Known rows, with every step that occurs
v/q/d/b/e/r: [ 105,  -21,  -37,  -31,  -91,   59,  -39, -165,  279,  149,  383, -391,
   32,  319,  150, -125, -124, -243,  349,    4, -126,  -55,  -76,  204]
d/b: [  -4, -204,    5,   59,   57,    5,  332,    9, -136,   90,  157, -204,
   -3,  -70,  117, -550,   13,  -20,   55,   31,   76,   76, -154, -118]
d/b/v: [ -73, -198,  210,  298,    7,   61,  102,   85,  -84,   65, -114, -291,
  -86, -162,  169, -509,   56,  154, -182,  147,   72,   12,  -25, -191]
q/d/b/e/r/v: [ 130, -143, -124,   79,  511,  112,   99, -209,  225,  -10,  105, -383,
   81,  196,  -52, -324,  119,   -4,  194,    0, -212,   44,  182, -116]
d/b/e/r/v/q: [ 244,  -53,  176,   -7,  131,  -42,  269, -163,  189,  -15,  188, -345,
   61,  558,   -4, -469, -123, -249,  536,  138, -109,  235,    5, -190]
e/r: [ -67,    5,   21,  -51,   31, -139,  172, -197,  -32,  -84,  100,  314,
  -16,  206,  -85,  405,  -64,   84,  122,  283,  258,  -69,  137, -137]
v/r/d/b/e: [  36,  109,  -59, -527,   39,  200,  109,   28,  171, -125,   51,  108,
   84, -104,  -24,  -91,   -9, -296, -245, -167, -171,   -5, -174,  291]
b/v/r: [-207,  100,  203,   71, -219,   29, -118,  235,  -72,    0, -123,  182,
 -161, -391,   45,  219,   -7,  354, -777,  144,   76, -161,  134,  315]
d/b/e: [ 229, -146,   65,   32,   55,   40,  350, -138,   35,   31,  167, -341,
   79,   50,  -93, -665,  -29, -119,  123,   27, -268,  173, -176,  -50]
r/e/b/v/q: [-101, -309,  -94, -181, -106,  106, -393,  183,   -5, -170, -100,  106,
   21, -454,    4,  274,  149,  -89, -178, -299, -228,   26,  -62, -259]
v/q/e/r/d: [   6,   94, -133,  -64, -267,   19, -110, -164,  -97,  119,   47,  -93,
   16,  129,   38,  336, -122, -211,  524,  -20,   54,   29, -148,  135]
d/b/e/r: [ 206,  -40,  132,   -6,  112,   51,  303, -261,  125,  -66,  178, -279,
  103,  322,  -82, -527,  -68, -151,  354,  123, -195,  151,  -28, -213]
q/v/r/e/b: [  47,   57,    8,  -36,   76,  127, -102,  357,  146, -282,  330,  360,
  -63, -404,   61,  331,  127,  -36, -207, -493, -161, -309,  -45,   -3]
v/r/d: [ -91,   96, -146, -515,  -50,  114,   59,  137,   42, -108,   -3,  356,
   18, -270,  -17,  320,   18, -149, -474, -133,   19,  -99, -159,  420]
d/b/e/r/v: [ 242,  -86,  138,   23,  246,  -24,  327, -187,  146,  -61,  110, -287,
   75,  460,  -79, -485,  -50, -154,  411,  135, -102,  236,   41, -267]
b/v: [-144, -176,  149,  356, -161,  -67,  -70,  179, -165,   77, -308,   32,
 -216, -409,   12,  197,   76,  409, -643,  249,  107, -143,   39,  111]
d/b/v/q/e: [ -60,  -59,  201,  292, -128,  121,  -24,   37, -106,  153,  -46, -449,
  -70,  -76,  226, -513,  -19,   46,  135,   54,   27,   64,  -45, -131]
e/r/v: [  -6,  -66,   47,   -7,  298, -303,  213,  -32,    7, -114,  -53,  279,
  -88,  492,  -61,  490,  -48,   93,  277,  331,  422,   92,  316, -228]
b/v/q: [-130, -114,  196,  312, -405,  -96, -174,  194,  -43,  168, -155, -101,
 -237, -192,  155,  217,  -75,  215, -434,  228,  129, -164,  -37,  256]
v/q: [  15,  -98,  -56,  -25, -425, -188,   64,  100,  -48,  234,  312,  -38,
 -103,   24,  137,  181, -186, -116,  -30,   71,  140,  -74, -279,  422]
r/v/q/e: [  86, -132, -115,  130,   80, -303,  107,  220, -209,  166,  -64, -102,
 -108,  237,    0,  273,  -44,   33,  318,   36,  291,  267,   58,  162]
v/q/e/b: [ -24,  261, -214,   22, -330,  -15, -172,  -44, -244,  242,  214,  -67,
  109,  -35,   38,  -90,  -95,  -87,  387, -266,  -27,   33, -171,  187]
q/d/b: [ -18, -200, -210,   89,  336,  169,   93,  -92,   43,   94,  170, -320,
   42, -237,   99, -380,  165,   77, -100,  -71, -133,  -72,    6,   22]
d/b/v/r/e: [-104, -142,  240,  -36,  -14,  200,   -8,  164,   27,  -79,   -2, -218,
  -65, -261,  193, -352,   53,   33, -266,   -5,  -30,   54,   20, -138]

Rows
[ -13, -122,   -6, -175,  226,   41,  120, -242,  150, -184, -192,  153,
   39,  315,   27,  213,   19, -222,  341,  174,  176,  -25,    0, -386] -> e/r/d/b
[ -74,  325, -362,   84,   40,   69, -136, -151, -498,  110,  -79,  119,
  238, -402, -219, -259,  133,  215,  252, -376, -113,  104,  -16, -137] -> q/e/b
[-147,   69, -132, -648,  -75,  165, -141,  212,  -12, -238,  304,  390,
  117, -411,  -50,  269,   45, -112, -379, -399, -171,   10,   -8,  157] -> v/r/e/b
[ 250,   43,   42,  -79,   -6,  -87,  228, -315,  151,  -93,  105,   59,
   62,  259, -354,  150, -103,  -34,  102,  223, -270,   59,   17,   71] -> b/e/r
[ -40,  121,  -93,   71,  169,  212, -112, -284, -241,  -71, -406,  -90,
   81,  -88, -122,  131,  133,   85,  475,   -3,  -43,  122,  118, -358] -> q/e/r/d/b/v
[ -51, -112,   94,  -63,  205,   71,    9, -199,  179, -178, -338,  109,
  -19,  270,   51,  229,   33, -146,  219,  238,  164,  -48,   70, -408] -> e/r/d/b/v
[-180,  240,  -86,  210,  -90,    6, -418,   62,  -13,  130,  -53,  115,
   95, -110,  127, -242,   53,  151, -215, -217,   -2, -213,   33,  -81] -> e/b/v/q/d
[  35,  134,   77,  136,    3,    3,  102,  323,   61, -141,  364,  317,
 -153, -306,   77,  287,   44,   97, -306, -243,   27, -355,  -39,  238] -> q/v/r
[-171,  244,  -20,  195, -186,  -69, -359,  100,  -86,  130,  -66,  190,
   82,  -78,  108, -255,    7,  120, -203, -169,   66, -179,  -11,  -95] -> e/b/v/q
[   0,  -29,   14,   -3,  248, -244,   65,  -56,  140,  -34,   55,  111,
  -83,  629,   36,  526,  -93,  -15,  412,  266,  378,   31,  311, -117] -> e/r/v/q/d
[-172,    9,  137,  -26, -135,  107, -191,  220,   25,  -66, -362,  189,
 -147, -398,   68,  307,   72,  211, -740,   81,   48, -166,   42,  257] -> b/v/r/d
[  -8,  152,  -84,  -15, -319,  -31,  -69, -146, -178,  167,  200,  -94,
   19,  147,   32,  256, -165,  -77,  502,   13,   74,   39,  -74,  175] -> v/q/e/r
[ 194, -299, -145, -146,  188,  132,  171, -117,  175,  -65, -353, -165,
   59,  -75,  -68, -248,  123, -363,   41,  -63, -227,   94, -342,  -81] -> r/d/b/e
[ -87,  -98,  -74, -623, -132,  146,    1,  232,  -13, -211,  292,  294,
   -5, -471,  -63,  469,   16,  -70, -481, -220, -144,   27,  -24,  326] -> v/r/e
[-200,  203,  -56,  223,  -29,  -59, -279,   80, -164,   61, -175,  275,
   93, -235,    6, -264,  102,  260, -361, -154,   57, -168,   46, -185] -> e/b/v
[ 281,  -17,  -22, -159,   90,  -23,  153, -343,  235, -155, -137,   65,
   75,  270, -356,  251,  -36, -194,  133,  167, -311,   57,  -62,   13] -> b/e/r/d
[  67, -242,  -43,   72,   45, -399,  172,  310,  -51,  149,   17,  -17,
 -180,  341,   67,  311,  -87,  -10,   88,  126,  372,  167,   12,  213] -> r/v/q
[-230,  384,  -12,   23,  -58,   13, -310,  140,  -84,   10,  -38,  381,
  128, -248,   29, -242,   45,  221, -447, -236,   46, -188,  112,  -46] -> e/b/v/r
[-172,  455, -200,  104,  -14,  168, -317,  -59, -425,   57, -169,  123,
  205, -449, -161, -220,  135,  306,   38, -356, -119,   27,  126,  -97] -> q/e/b/v/r
[ 292,  -24,   49,  -32,  177, -200,  274, -216,  160, -112,   -5,   48,
   10,  472, -361,  217,  -71,   -2,  207,  255, -158,  162,  144,    8] -> b/e/r/v
[ 180, -241,  -57,  109,  262, -227,  107,  164,  163,  126,   64, -311,
  -91,  425,   56,    4,  -43,  -98,  258,   44,  107,  186,   72,  154] -> r/v/q/d/b/e
[-103,   12,  125,  278, -269,   59, -331,   13,  -65,   87, -377, -130,
 -140, -124,  102,  351,   -5,  131,  -42,  159,   44,  -72,   53,   38] -> b/v/q/e/r/d
[ -55, -143,  247,  249, -159,   42,   18,   96,    8,  133,    0, -382,
 -111,  -13,  273, -492,  -55,   -1,  -26,  142,   94,    5,  -79,  -86] -> d/b/v/q
[-216,  341,  -76,  -55,    3,   71, -371,  121,  -34,  -39, -207,  387,
  136, -234,   49, -179,  107,  115, -427, -281,   10, -191,   51,  -80] -> e/b/v/r/d
[ 319,   10,   80,  -43,   62, -210,  207, -206,  218,  -63,   72,  -24,
    5,  571, -285,  238, -147, -144,  320,  240, -146,  160,   98,   79] -> b/e/r/v/q
